Known rows, with every step that occurs
U > Y > W: [  7.9 -31.6 -37.3  -0.9  -0.8  -5.0 -11.7 -33.0 -37.6 -14.1   1.3  -6.0
  16.9  15.6   0.5   2.3  11.4  17.0 -29.3   0.8  25.2  21.5]
T > W > J > B > N > L > Y: [  2.9 -19.1 -37.3  42.7 -17.6 -10.1 -27.8 -15.3   4.0 -16.1  -2.2  49.5
  27.7  14.1  -5.5 -34.0  29.0  24.4 -15.6  18.6  39.5 -36.8]
T > W: [ 29.8 -15.5 -21.1  13.8  -0.8 -18.7  -6.8 -28.6 -17.8 -14.6   1.8   0.7
  17.8 -13.9   3.5 -10.6   2.6  27.9 -22.6  10.6  37.4  26.3]
U > Y > W > J > B: [ -6.2 -34.3 -41.9  -2.3   4.5   6.1 -26.5 -14.3 -14.0 -18.7 -16.6  11.7
  19.3  27.3   5.4  -6.5  38.9  27.5 -17.4  -2.4  22.8   5.9]
Y > L > N > B > K: [-10.0 -30.1 -38.4  21.1 -21.1   0.9 -23.4 -25.5 -14.8  -0.5  -5.1  12.5
  -5.2  -4.9  -2.9   6.9  -5.2  -9.3 -16.3  32.4  31.7 -15.4]
W > J: [ 21.6 -17.2 -32.2   1.5  12.9  -1.4 -22.9 -31.2 -12.7  -7.9 -15.6  14.3
  -9.8  10.9   0.0 -14.4  13.3  20.0 -20.8  -4.7  40.1  17.1]
Y > U: [ 16.8 -19.8 -30.1   9.2   5.0  -6.2 -16.6 -38.7 -15.3 -14.8  -7.7  10.4
  -3.9  -0.9   3.3  -4.1  11.3   5.0 -22.6   5.8  48.0  24.3]
B > N > L > Y: [  8.5 -17.1 -41.8  35.2 -16.7  -3.4 -17.5 -43.2 -31.0  -7.8   6.9  41.8
   3.3  12.1 -10.3 -24.3  -4.7  -8.0 -35.8  19.5  47.7 -19.6]
K > B > N > L > Y: [  6.4 -19.5 -39.6  25.3 -26.5   2.6 -14.1 -38.2 -39.8  -0.3   4.4  49.4
  14.9   8.0 -16.4 -30.9  -9.0   0.1 -45.0  16.3  44.4  -5.6]
N > B > K: [  0.5 -14.3 -22.2  18.0 -23.0  -7.3  -8.6 -24.2 -12.0  -0.2  -4.4  11.3
  -2.3 -11.6  -1.4  -6.1  -6.5  -3.6 -30.7  25.1  37.2  10.1]
Y > W > J: [  9.3 -34.7 -30.1   2.4  12.5  -8.1 -18.9 -29.9 -16.4 -16.5 -13.2 -15.3
  -4.6  24.9  10.1  -3.6  23.9  17.6 -23.3  -5.1  29.7  24.8]
Y > L > N: [ 10.9 -32.5 -46.8   9.7   6.3   8.8 -27.1 -39.1 -33.1 -10.6  -6.8  13.1
  -6.7   1.8   2.1   2.1  -2.1  -0.2 -17.5  15.3  37.2   1.5]
K > B: [ 18.8 -20.2 -28.6  -5.2  -5.3   6.7  -8.3 -31.1 -38.2  -3.9 -10.5  20.0
   8.1  -8.7  -1.8 -14.9  -8.5  13.9 -39.9   4.0  38.0  41.5]
L > Y > W > J > B > K: [ -5.6 -30.0 -41.8  16.1  -6.7   8.0 -25.0 -21.7   4.5 -29.6  -3.0   7.1
  -2.1  13.0  15.1  -3.3  30.8  -4.1  -1.9  16.0  24.2 -10.7]
Y > W > J > B > K: [-10.9 -32.0 -31.1   9.3  -9.8   0.3 -28.1 -16.6   6.4 -29.6 -11.4   2.7
  -9.7  11.8  19.5  -0.3  26.9   4.4 -12.7  13.2  28.3   3.2]
Y > W > J > B: [ -5.4 -38.0 -32.8   4.0   9.1   5.6 -22.3 -15.8  -9.0 -25.2 -23.8   1.7
   5.8  20.7  19.9  -9.3  36.5  12.6 -21.4   4.7  28.6  19.9]
T > W > J > B > N: [  7.5 -23.0 -23.1  22.7 -13.4 -14.6 -27.1  -9.8   7.8 -25.3  -8.4  26.6
  15.4   9.7   6.3 -19.2  17.5  35.2 -18.4   6.5  40.3  -6.6]
Y > L: [ 19.4 -22.0 -38.0   4.9   5.4   1.1 -19.5 -37.5 -32.9 -10.5  -4.9  14.0
 -13.0  -0.9   5.8  -7.7   2.7   7.2 -26.9   9.5  40.7  15.7]
Q > T: [ 21.8 -11.1 -23.7  -6.7   8.6  -5.2 -13.7 -21.1 -31.5 -11.7   5.0   7.3
  17.0  -4.8  -1.8   0.5  11.0   3.6 -28.6   9.4  36.6  18.0]
T > U > Y > W > J > B: [  0.4 -29.9 -40.5  -7.7  -5.1  -3.3 -41.4   0.6  -6.1 -25.9  -8.1   5.5
  29.3  18.7   0.8  -6.3  43.0  54.0 -11.0 -12.3  18.1   1.3]

Rows
[ -4.9 -38.0 -37.7  23.1 -18.7  -5.8 -21.8 -32.0 -25.3  -5.7  -2.3  21.8
  13.9  37.6 -11.4 -23.6  16.8  12.1 -37.6   3.0  31.5  -7.5] | K > B > N > L > Y > W > J
[ -8.6 -24.9 -31.4  21.9 -21.1   1.3 -15.2 -23.5 -12.4  -0.5  -6.6  11.0
   4.9  -8.9  -4.1   4.4 -11.3 -11.0 -19.7  31.3  33.2  -3.1] | L > N > B > K
[ 22.5 -17.6 -40.1  18.5   8.1   1.1 -14.4 -43.3 -17.9 -14.3   1.4  14.6
   3.5   1.3  -1.3  -6.3  15.6  -2.6 -11.5   6.9  44.9  10.3] | L > Y > U
[ 26.4  -8.2 -38.0 -19.0  -6.2 -14.3 -40.0  -7.5 -31.0 -11.8  22.4  13.9
  31.2  -2.4 -20.1   5.1  23.4  46.4 -15.4  -5.7  26.1 -11.7] | Q > T > U > Y > L
[ -6.0 -32.4 -48.1  10.1  -7.0   7.8 -21.9 -21.9 -36.4  10.8 -10.0  21.9
  23.9  10.1 -17.7   1.8   5.5  12.9 -22.5  15.9  26.3 -11.6] | U > Y > L > N > B
[  3.0 -22.9 -38.3  30.1 -26.4  -3.8 -20.3 -41.2 -25.6  -3.2   2.9  45.6
  15.5  12.3 -16.1 -23.7   4.4   0.0 -37.5  12.5  50.9  -7.0] | K > B > N > L > Y > U
[-24.7 -36.8 -43.1  20.2 -18.3  -5.2 -36.1 -15.2 -14.0 -15.6 -11.4  37.2
  20.2  43.0  -3.9 -18.1  33.0  21.6 -34.8   6.9  32.2 -27.0] | U > Y > W > J > B > N > L
[ -8.0 -40.8 -40.8  21.7  -6.2   6.0 -23.3 -21.4  -8.7 -31.1  -6.2  12.8
   6.8  33.4  13.4 -11.8  27.3   2.1 -19.3   7.8  30.3 -12.0] | L > Y > W > J > B > N
[ 30.3 -15.0 -22.4   9.6   7.5 -20.8 -19.1 -23.1  -1.1 -12.1  -6.3   3.9
  11.0   2.1  -1.5 -14.7  18.0  42.2 -13.0  -2.5  35.4  16.0] | T > W > J
[-19.6 -38.5 -43.6  37.7 -19.2   4.7 -16.4 -28.0 -27.3 -23.9  -1.7  28.7
  19.4  22.0  10.2 -19.2  19.8 -14.8 -37.1  29.1  35.8 -17.3] | J > B > N > L > Y > W
[ 13.0 -15.1 -43.6  29.9   1.1  -3.0 -17.3 -44.6 -19.6  -4.9  -1.4  32.7
   7.7   3.8  -9.2 -19.2  23.3  -6.1 -19.2  16.2  48.2  -5.6] | N > L > Y > U
[ -5.1 -19.6 -46.7  33.1 -11.4   9.1 -30.8 -23.7  -7.5 -13.0 -11.8  60.7
   6.4  23.4  -5.0 -32.9  24.0   1.9 -23.3  16.4  44.3 -35.0] | W > J > B > N > L > Y
[-18.2 -32.7 -41.7  15.9 -29.1 -15.2 -51.2  -1.9  -5.5 -22.5  -4.1  29.7
  30.0  33.6  -9.0 -17.1  38.2  49.3 -27.8  -2.4  27.2 -32.2] | T > U > Y > W > J > B > N > L
[ -7.0 -29.9 -31.1  -9.4 -19.7 -16.4 -47.8  14.1  -5.3 -31.8  12.6   7.3
  43.3  31.1  -7.8   4.1  44.0  50.3 -17.7 -10.9  18.0 -25.6] | Q > T > U > Y > W > J > B > N
[ -3.8 -31.0 -33.3  17.4  -2.5   6.5  -9.6 -21.4 -27.2   3.2 -19.3   9.7
  19.3  -0.8  -5.0  -2.9  -1.5  -2.7 -28.6  21.9  33.3  12.4] | L > N > B
[ -9.7 -33.2 -47.6  24.3   5.5  10.2 -23.0 -22.2 -12.4 -15.9 -18.1  24.3
  17.6  24.3   7.4 -23.2  48.7   1.6 -17.4  15.8  27.5  -9.8] | N > L > Y > W > J > B
[ -3.0 -35.5 -40.0  32.5  -8.5 -11.7 -26.0 -36.7 -17.3 -13.1   0.9  14.7
   2.7  41.7  -4.8 -18.0  21.5   4.0 -28.8   6.4  34.8 -21.9] | B > N > L > Y > W > J
[ 16.8 -24.1 -53.8  -2.7  -8.7  -2.1 -45.4 -21.8 -29.8 -11.7   9.0  17.0
  18.3  -0.3 -16.7   4.3   4.6  40.9  -7.8  -0.7  27.6 -15.5] | T > U > Y > L > N
